What can hang from each mark:
j_925: j_822
j_387: j_81
j_247: j_564
j_477: j_247 j_387
j_564: j_151
j_545: j_151 j_822
j_822: j_477 j_545 j_714
j_151: j_344 j_564

Known rows, with every way that one mark hangs from another:
j_925{j_822{j_545{j_151{j_564}} j_714}}: [ 0.92  1.01 -1.47 -0.20  1.14  0.05  0.02 -0.78 -1.14 -0.40 -2.40  0.49
 -2.98 -0.12  0.97 -1.42  0.64 -1.47 -2.31  0.64]
j_822{j_477 j_545 j_714}: [-0.46  5.08 -0.94  2.08 -0.66 -0.75 -0.73 -0.40 -1.29  0.01 -1.59 -0.99
  0.21 -0.48  5.94 -0.64 -0.75  1.49  2.08 -0.34]
j_151{j_344}: [-0.34  2.62 -0.63  0.35 -1.08 -0.15 -1.03  1.31  1.91 -0.62  0.74 -1.34
  0.12  0.32 -2.51  0.89  1.36  1.88 -5.41  0.04]
j_477{j_247}: [-0.27 -0.19 -1.93 -1.80  0.49  2.12 -0.52  0.68  1.21  0.63 -1.02 -0.07
  2.48  0.76 -2.01 -2.29  0.16  1.78 -0.99 -0.23]
j_247{j_564{j_151}}: [ 0.30  0.74  1.88 -2.25 -0.74  1.16  0.10 -0.44 -0.14 -3.33  2.19 -0.96
  2.66 -0.61 -1.38  3.02  3.28 -1.16 -0.25  1.44]
j_545{j_151 j_822{j_477 j_714}}: [-0.95 -2.76  0.42  0.35  0.74 -0.95  1.23 -0.62 -0.03  1.37  0.28  0.78
 -2.77  1.15  0.10 -0.58 -0.94  0.08  2.49 -0.51]
j_545{j_151{j_564}}: [ 0.35 -0.86 -3.00 -1.34  1.45 -0.12 -3.03  0.33  1.82 -1.79  0.25  2.60
  0.10 -1.29 -2.36  0.80  0.40  0.39 -1.56 -2.01]
j_925{j_822{j_545{j_151}}}: [ 1.47  0.80 -0.15 -1.36  1.32 -0.19  0.30 -0.74 -2.95 -1.38 -1.96  1.00
 -3.96  0.14 -0.73 -2.13  1.20 -1.12 -4.95  0.28]
j_545{j_151}: [ 0.27 -0.51 -1.94 -1.51  1.93 -1.08 -2.06 -0.14 -0.44 -1.73  0.05  1.83
 -2.34 -0.20 -2.21  0.04  1.01  1.54 -1.90 -2.16]
j_925{j_822}: [ 0.04  1.51  0.39 -1.67  1.97  0.51  1.44 -0.42 -0.91 -1.40 -2.05  0.43
 -3.31  1.15 -2.56 -2.51  1.86 -0.11 -5.41  1.33]
j_477{j_247 j_387}: [ 0.46 -1.21 -0.87 -0.64  0.46  0.44  0.27  0.87  1.64  1.04  0.04 -0.93
  4.00 -0.16 -2.22 -0.19 -1.12  0.95  2.48 -0.94]
j_545{j_151 j_822}: [-0.07 -4.49 -0.34 -1.47  1.36 -0.12 -0.23 -0.49 -0.76  0.62  0.32  1.83
 -2.76  0.80 -4.02 -0.47  0.31 -0.84 -1.63 -1.06]
j_545{j_822{j_714}}: [-1.49 -1.54 -0.89 -0.03  0.96  1.04  0.46 -0.34  0.59  2.16 -1.22 -0.40
 -0.66  1.58 -2.50 -0.53  0.64 -0.59 -0.59  0.71]
j_151{j_564}: [-0.50  1.45 -2.97 -1.02  0.69  1.69 -2.91  0.87  3.40 -1.43 -0.68  1.63
  3.13 -1.30 -2.64  0.68  0.69  0.00 -2.80 -0.47]
j_477{j_247{j_564} j_387{j_81}}: [ 0.28 -3.34  2.27  0.52  0.32  0.26 -0.27  0.94  1.01  0.68  2.03 -1.04
  4.21 -0.70 -0.66  3.43 -0.09 -0.69  4.51  2.33]
j_925{j_822{j_477{j_387} j_545{j_151}}}: [ 1.52  1.46  1.95 -0.11  0.66 -1.58  1.91 -0.69 -2.78 -1.54 -1.00  0.44
 -3.13 -0.26  1.54 -1.67 -0.39 -0.85 -1.61  0.11]
j_822{j_545 j_714}: [ 0.02  3.35 -3.30  1.08  0.29  0.01 -2.56 -0.36 -1.21  0.52 -2.29 -0.82
  0.19 -0.53  2.54  0.20  0.73  0.51 -0.26 -0.73]
j_545{j_822{j_477 j_714}}: [-1.86 -0.28  0.76  0.66  0.29  0.46  1.78 -0.31  0.59  1.78 -0.75 -0.55
 -0.63  1.57 -0.14 -1.19 -0.31  0.08  1.05  0.89]
j_564{j_151}: [-0.43  2.03 -1.98 -2.59 -1.44  2.97 -0.38 -0.12  0.08 -0.84  1.80 -1.35
  0.75 -0.42 -3.33  0.46  2.97 -0.46 -1.36 -1.07]
j_247{j_564}: [ 0.11  0.76  1.98 -1.30  1.30 -0.57 -0.75 -0.25 -0.01 -3.62  0.31  0.32
  1.88 -0.19 -0.78  2.27  2.35  0.25 -1.66  1.61]
j_822{j_477 j_545{j_151}}: [ 1.03  2.69  0.04  0.31 -0.41 -1.37 -1.32 -0.32 -2.84 -1.73 -0.14  1.14
 -1.20 -1.20  3.57 -0.80 -0.80  1.09 -0.42 -1.86]
j_387{j_81}: [-1.58  0.16 -0.69  0.59  1.45  1.11 -3.09  0.87 -0.46  0.50  0.67  0.55
 -2.20 -0.28 -1.90  1.79  2.23  0.64 -2.17  1.71]

Rows:
[ 0.04  4.37 -0.20  2.90 -0.71 -1.94 -0.17 -0.31 -1.02  0.34 -0.87 -1.58
  1.32 -1.15  5.77  0.77 -1.57  0.87  4.51 -0.91] | j_822{j_477{j_387} j_545 j_714}
[-0.62 -4.03 -1.26 -0.34  1.47 -0.28 -0.06 -0.71 -0.04  1.68 -0.25  0.90
 -2.80  1.10 -2.25 -0.06  0.04 -0.62  0.87 -0.76] | j_545{j_151 j_822{j_714}}
[ 0.40  1.10  2.40 -1.46 -1.99  0.96  0.28  0.10  0.69 -2.99  3.00 -1.84
  2.73 -0.56 -1.41  3.76  3.20 -1.01 -1.20  1.76] | j_247{j_564{j_151{j_344}}}
[-1.62 -1.41  0.57  0.38 -0.21  1.31  2.28 -0.12  1.04  2.75 -0.78 -0.84
  0.78  1.83  0.08 -1.97 -1.08  0.18  2.25  1.09] | j_545{j_822{j_477{j_247} j_714}}
[ 0.38 -3.37  2.17 -0.11 -1.13  1.53  0.29  0.85  0.93  0.89  3.33 -1.93
  4.65 -1.07 -1.09  3.95  0.59 -1.64  5.51  2.11] | j_477{j_247{j_564{j_151}} j_387{j_81}}
[ 0.27 -4.35 -0.65 -0.21 -0.89  0.54 -0.83  0.72  2.66  0.98  1.65  1.23
 -0.03 -0.22 -4.20  1.35 -0.49 -1.72 -2.58 -0.41] | j_545{j_151{j_344 j_564} j_822}
[ 1.54  0.70 -2.98 -0.68  0.12  0.15 -3.82 -0.03 -1.15 -1.32 -0.67  1.91
  0.46 -2.02  0.04  0.65  0.19 -0.63 -2.51 -1.99] | j_822{j_545{j_151{j_564}}}
[ 0.82  1.89 -3.12  1.64 -0.59 -1.27 -2.67 -0.08 -0.84  0.51 -0.90 -0.78
 -1.18 -0.78  2.68  1.28  0.08  0.57 -0.19 -1.36] | j_822{j_545{j_151{j_344}} j_714}
[-0.54  2.71  1.60  0.73  1.39 -1.23  3.28 -0.48  0.03 -0.51 -1.61 -1.05
 -2.55  1.10  1.46 -1.73  0.05  0.41  0.44  1.39] | j_925{j_822{j_477{j_387} j_714}}
[-1.06 -2.96  2.25  0.46 -0.35  1.01  1.90  0.39  0.31  2.52  0.89 -0.38
  0.88  0.93 -1.62 -0.52 -1.18 -0.72  1.81  1.26] | j_545{j_822{j_477{j_247 j_387{j_81}}}}
[ 0.20  1.20  2.39 -0.73  0.79 -0.13  3.59 -0.02 -0.28 -0.59 -1.09 -0.46
 -1.19  1.04 -0.10 -2.94 -0.41  0.23 -0.89  1.35] | j_925{j_822{j_477{j_247 j_387}}}
[ 0.90  3.71  1.00  1.34 -0.78 -1.65 -0.42 -0.04 -2.05 -1.10 -0.08 -0.40
  1.38 -1.57  3.23  0.35 -1.23  0.58  0.87 -1.31] | j_822{j_477{j_387} j_545}
[-0.12 -3.12  1.05  0.52 -1.58 -0.12  0.48  0.74  2.61  0.62  2.10  1.11
 -0.07 -0.15 -1.84  0.93 -1.46 -1.05 -0.97 -0.25] | j_545{j_151{j_344 j_564} j_822{j_477}}
[ 1.69  0.97 -2.56  0.16 -1.08 -0.15 -3.57  0.47 -0.32 -0.98  0.07  0.98
  0.69 -1.99  0.06  1.31  0.03 -0.49 -3.47 -1.68] | j_822{j_545{j_151{j_344 j_564}}}
[ 1.14  2.36 -0.62  0.48 -0.87 -0.78 -1.94  0.02 -1.28 -1.88  0.05  1.68
  0.54 -1.96  3.47 -0.16 -1.20  0.35 -0.15 -1.73] | j_822{j_477 j_545{j_151{j_564}}}
[-0.02 -3.78  1.86 -0.18  0.64 -1.51  1.46 -0.38 -0.57  0.50  1.31  1.21
 -1.88  0.38 -1.75 -0.01 -1.19 -0.59  1.69 -1.20] | j_545{j_151 j_822{j_477{j_387}}}
[ 0.61  2.47  0.69  0.51  0.72 -1.06  1.75 -0.93 -2.29 -0.73 -2.06 -0.01
 -4.02  0.50  3.42 -2.38 -0.04 -0.23 -0.83  0.76] | j_925{j_822{j_477 j_545{j_151} j_714}}
[ 1.06  2.30  1.81  0.04 -1.64  0.23  0.15  0.04 -1.74 -1.23 -0.23 -0.35
  3.33 -0.70  4.51 -0.97 -0.98  0.64  1.04  0.70] | j_822{j_477{j_247{j_564}} j_545}
[-0.34 -3.94 -1.44  0.89 -0.82  0.26 -0.58  0.54  3.36  2.02  1.06  0.42
 -0.19  0.13 -2.40  1.81 -0.71 -1.48 -0.10 -0.20] | j_545{j_151{j_344 j_564} j_822{j_714}}
[-1.46  3.60  0.23  2.19  0.64 -2.01  1.06  0.04  1.44 -0.05 -0.31 -1.50
  0.72  0.05  3.30  0.69 -1.08  2.29  4.88 -0.53] | j_822{j_477{j_387} j_714}
[-0.12 -2.83  1.91  0.32 -1.17 -1.06  1.46  0.30  0.38  0.78  1.98  0.34
 -2.40  0.91 -1.65  0.02 -0.79  0.06 -1.42 -0.29] | j_545{j_151{j_344} j_822{j_477}}
[ 0.17 -4.04  0.32 -0.36 -0.38 -0.40  0.15  0.27  0.47  1.09  1.47  0.47
 -2.45  0.88 -4.09  0.50  0.16 -0.64 -2.97 -0.56] | j_545{j_151{j_344} j_822}
[ 1.15  2.28  1.74 -0.43 -2.63  1.16  0.54 -0.09 -1.81 -1.08  0.70 -0.88
  3.68 -0.88  4.21 -0.59 -0.47  0.00  1.79  0.53] | j_822{j_477{j_247{j_564{j_151}}} j_545}
[-1.34 -1.90  1.16  0.94 -0.21  0.50  2.64 -0.05  1.29  2.91 -0.25 -1.21
  1.50  1.40 -0.02 -0.99 -1.66 -0.22  3.87  0.77] | j_545{j_822{j_477{j_247 j_387} j_714}}
[-0.77 -3.96  0.31  0.09  0.32 -0.15  1.65 -0.43  0.43  2.27  0.25  0.48
 -1.35  1.46  0.34 -1.47 -1.67  0.14  3.74 -0.31] | j_545{j_151 j_822{j_477{j_247} j_714}}
[-1.39 -1.83  1.91  0.37 -0.31  0.94  2.51 -0.26  0.97  1.91 -0.29 -0.87
  1.53  1.74  0.66 -1.02 -0.79 -0.23  2.79  1.92] | j_545{j_822{j_477{j_247{j_564}} j_714}}
[-0.14  3.52 -1.10  1.69 -1.38  0.38  0.01 -0.03 -0.59  1.38 -1.65 -1.42
  2.13 -0.07  6.28 -1.77 -1.70  1.61  3.77 -0.11] | j_822{j_477{j_247} j_545 j_714}
